Known rows, with every way that one mark hangs from another:
{lidul {tubag padek}}: [  4.4 -31.1  -4.7  17.1  17.2  26.8  10.4  -8.3 -14.6  -0.1 -27.3   9.1
   8.4 -11.8  -1.4  14.9 -14.4  26.3  20.2  11.3   6.1]
{samid {lidul tubag} lugat}: [ 24.1 -31.6 -31.3  22.6 -17.4   1.8 -60.6  -0.9  25.2  -1.0  29.8   3.8
  16.0  10.3 -26.1   9.4  -3.6  22.0  35.8  31.5  -4.9]
{samid {lugat {giku {lidul {tubag padek}} pusas} suta}}: [-41.5  30.0  25.0  -3.8  -9.1   8.6  25.4   8.4  29.7 -13.8  14.6 -10.0
 -11.0   3.2   4.4  -1.6  -0.8 -12.2 -10.5 -15.2  -0.6]
{samid {lidul tubag} {lugat giku}}: [  4.3 -28.0 -12.9  18.0 -17.1  -7.0 -43.0  17.2  33.5  -4.1  20.7  -3.2
   2.3   4.0 -21.5   3.5   2.4  26.9  39.1  15.0   2.5]
{padek {tubag {lidul samid}}}: [ -7.7 -45.9  -9.9   5.5  21.6  34.6   4.8   8.6 -22.2  20.5 -37.5   1.8
 -11.1   4.1  12.0  -6.7  15.8  14.7  21.9  19.7  13.9]
{samid {lidul tubag}}: [ 18.9 -34.4 -17.4  11.2   1.0   1.5 -39.1  -8.5   4.9   3.1   1.8  10.6
  15.1  -3.2 -23.0   1.3   0.0  33.6  33.2  23.3   6.1]
{suta lugat {pusas {giku lidul}}}: [ 49.5  14.6  -2.3 -23.2  -4.1 -43.9 -12.1 -11.1 -12.9  23.0   8.3 -12.2
  25.8  -3.3  -0.4  -8.5 -11.6 -17.9 -28.4 -21.4 -17.7]
{giku pusas}: [ 23.4 -18.9 -16.4 -19.1  23.5   3.0   0.0 -20.3  -5.3  27.6  -4.1 -18.0
  15.0 -18.0 -21.2  -0.9  -2.6  14.2   3.7  14.7   5.1]
{samid lidul {lugat giku suta}}: [  7.6 -43.4   9.4  11.6 -19.7 -15.2 -38.6  28.6  58.0  13.5  32.8 -28.1
  -9.0 -15.4 -45.0  14.7  -8.1   9.4  26.9  16.1  10.6]
{pusas {giku {lidul samid tubag} lugat}}: [ -7.4  40.6  -7.6  -9.8  -4.0 -23.5   6.2 -17.3 -40.2 -26.5  -3.1  17.8
   6.0  15.3  14.6 -16.8  17.8  -5.4 -24.6   9.2  -1.2]
{lidul {samid {lugat giku}} {tubag padek}}: [-13.8 -32.9  -0.5  26.1   4.4  25.7  13.8  21.5  -1.3 -14.7 -17.0   3.8
 -25.7  -6.4   8.8  18.1  -3.3  11.4  27.1 -10.2   8.5]
{tubag {lidul {samid {lugat {suta pusas}}}} padek}: [  3.2 -28.2   8.6  24.8   9.0  46.3  22.8  23.6  28.6  27.7 -10.8  -4.0
 -17.7 -21.8   8.6  31.9 -35.5 -22.8  13.7 -12.4  -9.0]
{lidul {samid {lugat {giku pusas}}} {tubag padek}}: [-20.5  -9.8  -6.6   9.7  12.3  26.4  27.0   7.2  -2.1 -13.2  -2.0  -8.9
 -21.0  -7.5   8.1   9.6  -3.8  -1.6  12.5 -16.1   4.5]
{suta {lugat {giku lidul}}}: [ 18.5   2.4  23.5 -13.7  -7.5 -27.3  -7.8  13.7   6.6   7.5 -13.2 -16.4
   3.4   4.1   2.1 -18.6  13.0   5.3 -17.7 -21.7  -8.6]
{tubag padek}: [ 23.1 -48.3 -11.7   5.9  21.3  23.2   3.9  -9.1   0.1   8.4 -20.6 -16.4
   9.2 -18.9 -13.3  20.7 -29.0  13.4  12.2  19.2  -1.0]
{giku {lidul samid tubag} pusas}: [ -9.3  20.8  -6.3 -19.9  18.6   8.7   7.1 -22.2 -30.1  -6.8 -16.9  20.1
  -2.5  10.9  17.1 -19.5  25.6   3.0  -7.3 -11.0   4.3]
{lidul {samid {lugat {suta {pusas giku}}}} {tubag padek}}: [  3.9 -17.8   2.1  19.4   0.8   6.0  19.6   8.5 -12.3   9.8   8.6   9.7
 -14.8 -24.8  -4.3  30.7 -23.3 -14.8  11.5 -15.9  14.6]
{giku {lidul {samid {lugat suta}} tubag} pusas}: [-17.3  25.3   8.1  -4.3  -8.2   5.4  -2.4  -2.7  -0.6  -3.2  15.7  15.1
 -14.7  11.9   2.3  -6.8  26.7 -12.4 -10.0  -8.7   8.8]
{samid lugat}: [ 36.4 -38.9 -24.4   9.6  -4.7   3.0 -34.7   2.7  14.6  20.3   8.1 -12.5
  11.4  -2.8 -22.5  16.7  -6.9  15.8  19.6  29.3  -1.8]
{pusas {giku lidul}}: [ 22.4  -5.8 -12.6 -23.7   3.6 -26.6  -3.4 -17.7 -16.8  -1.2  -6.6  -5.0
  20.4  -1.2 -10.3  -4.4  -7.0   0.7 -11.9  25.5  -3.2]

Rows:
[  1.4 -38.1  -4.0  19.6  24.3  35.0  17.4  -4.9 -31.4  -8.3 -35.6  17.5
 -12.0 -13.1   7.7  15.4  -6.6  18.0  20.8  -1.9  11.6]
{lidul samid {tubag padek}}
[ -3.6 -34.5 -15.1  25.9 -11.5  12.7 -25.4  14.2  39.3 -20.2  19.4 -15.2
   0.5   0.7 -15.6  17.3 -24.5  12.1  35.9  12.7  -8.0]
{samid {lidul {tubag padek}} {lugat giku}}
[-34.8   6.3  31.7  13.1 -16.4   6.9  11.9  23.4  31.1 -15.3   0.0   3.1
 -13.9   5.0   4.5   6.8  -1.4   0.9   1.9  -9.7   3.7]
{samid {lugat {giku {lidul {tubag padek}}} suta}}
[  8.2  10.6 -24.3   1.7   0.5   2.5   2.7  -8.8 -15.1 -15.6   6.3  12.6
   0.6   9.7  22.3  13.8 -23.1 -28.4  -2.3 -15.5 -15.4]
{suta {pusas {giku {lidul {samid lugat} {tubag padek}}}}}
[-17.2 -23.6  26.4  18.2  11.3  36.5  41.0  42.8  37.4  24.9 -19.9  -9.9
 -30.6 -27.6  14.3  24.9 -29.2 -17.7  17.5 -28.7  -1.3]
{tubag {lidul {samid {lugat giku {suta pusas}}}} padek}
[-21.4  41.7  21.4  -6.6 -10.4 -27.2  16.9  -6.6 -30.8 -17.3   2.0  19.7
  -6.3   3.6   4.3 -12.2  21.6  -8.6 -30.0   2.8  13.6]
{pusas {giku {lidul samid tubag} {lugat suta}}}
[  5.4  57.1 -10.3 -22.3  -1.4 -36.2  -2.9 -20.8 -17.2   6.0   7.5  13.2
  29.7  10.5  15.5 -17.9  -0.8  -3.9 -21.5  -3.9 -10.5]
{suta {pusas {giku {lidul tubag} lugat}}}
[ -0.3   8.3   0.6 -15.7  -4.4   1.2 -10.1  -2.8  14.9   5.0  24.1 -11.7
 -13.5   5.1 -10.1  -0.2  11.7 -26.2 -15.8  -1.0   1.2]
{giku {lidul {samid {lugat suta}}} pusas}
[ -6.2 -37.9  11.2  32.7   1.5  50.7  23.9  24.4  21.6   3.4 -13.7  -6.8
 -22.1 -16.9   0.1  31.3 -26.1 -14.5  12.4  12.9  -5.2]
{tubag {lidul {samid {lugat suta}}} padek}
[-10.4  34.7  25.1 -16.6   2.3 -14.7  19.4   2.5 -24.9  -8.1 -12.4   4.2
 -13.8   8.0  22.3 -32.0  35.7  -3.7 -24.2 -48.3   0.2]
{suta {lugat {giku {lidul samid tubag} pusas}}}
[-25.9  -9.4   7.5  13.5 -11.5  10.9  -2.3  10.5  48.4 -10.6  40.5 -26.2
  -8.2 -13.5 -28.0  12.5 -19.0  -4.3  17.3   0.2   3.0]
{samid {lidul {tubag padek}} {lugat {giku pusas} suta}}
[ 32.1  32.1   5.2 -13.2  -8.0 -39.8  -6.0 -10.6 -27.8  14.9   1.5  15.3
  24.2   4.2  12.0 -15.6   3.5  -4.5 -20.8 -29.6 -10.1]
{suta lugat {pusas {giku {lidul tubag}}}}
[-15.5 -41.8   4.5  21.5  -4.9  30.9  -6.5  28.8   8.3  23.3  -5.5  -2.9
 -22.9   6.4  -2.0   6.5  17.5  -0.1  19.6  21.4  18.0]
{padek {tubag {lidul {samid {lugat suta}}}}}
[ 14.4  31.0 -14.9 -23.9  -6.4 -35.8  -6.1 -21.5  -9.3  -9.1  12.9 -16.4
  27.7   9.0  -6.3 -11.4  -7.2 -10.6 -31.5  29.5 -14.5]
{pusas {giku lidul lugat}}
[-28.6  25.3  11.8 -26.2  19.8  -2.0  26.6  -3.9 -22.1  -8.7 -25.3  13.6
 -15.6   4.3  22.3 -27.4  31.3   7.3  -4.8 -27.4  10.8]
{lugat {giku {lidul samid tubag} pusas}}
[ 11.6  25.4  17.2 -30.0  -0.5 -27.4   5.1  -1.6   6.1   8.2   3.1 -29.4
   7.1   2.6   1.4 -26.6  12.8  -9.3 -31.2 -28.1 -12.9]
{suta {lugat {giku lidul pusas}}}
[-17.5  27.3  -4.3   3.7   6.8  19.5   8.7 -15.3 -16.9 -33.8 -13.5   9.8
  -1.0  20.5  27.3  -5.4  -0.4  -9.3 -18.8  -3.3 -13.7]
{giku {lidul samid {tubag padek}} lugat}
[  4.8  46.5 -16.6 -34.0   4.8 -12.9  -8.6 -29.7   8.2   1.6  18.2 -24.9
  26.2  15.8  -0.9 -22.0   2.7 -13.8 -35.1  13.5 -21.4]
{giku lidul lugat pusas}
[ -2.9  48.1  -7.8 -13.2 -10.9 -32.2  -0.8 -21.0 -24.1 -17.8   6.1  10.5
  25.7  16.9   5.8 -18.2   8.7   3.5 -25.3  21.0  -7.7]
{pusas {giku {lidul tubag} lugat}}
[  5.0  26.3   6.6  -6.0 -18.6 -30.3  -9.4   2.2   5.8  18.3  20.5  19.3
   9.7   1.1  -2.1   2.6  -0.1  -9.0  -3.1  -6.9   5.2]
{samid {lugat {suta {pusas {giku {lidul tubag}}}}}}
[-20.9  42.7  26.8  -3.0 -12.6 -13.0  -5.2  -3.7   4.1   0.0   0.8  16.8
   8.4  11.8   1.9 -16.9  23.7  10.2 -19.4   5.6   6.7]
{giku {lidul tubag} {lugat suta}}
[  1.4   3.8  -5.4  -9.0   6.4 -14.6  10.1 -13.9 -48.5 -17.6 -21.7  28.4
  -1.4   4.7  11.5 -10.4  15.6   5.7  -4.3   4.8  10.3]
{pusas {giku {lidul samid tubag}}}
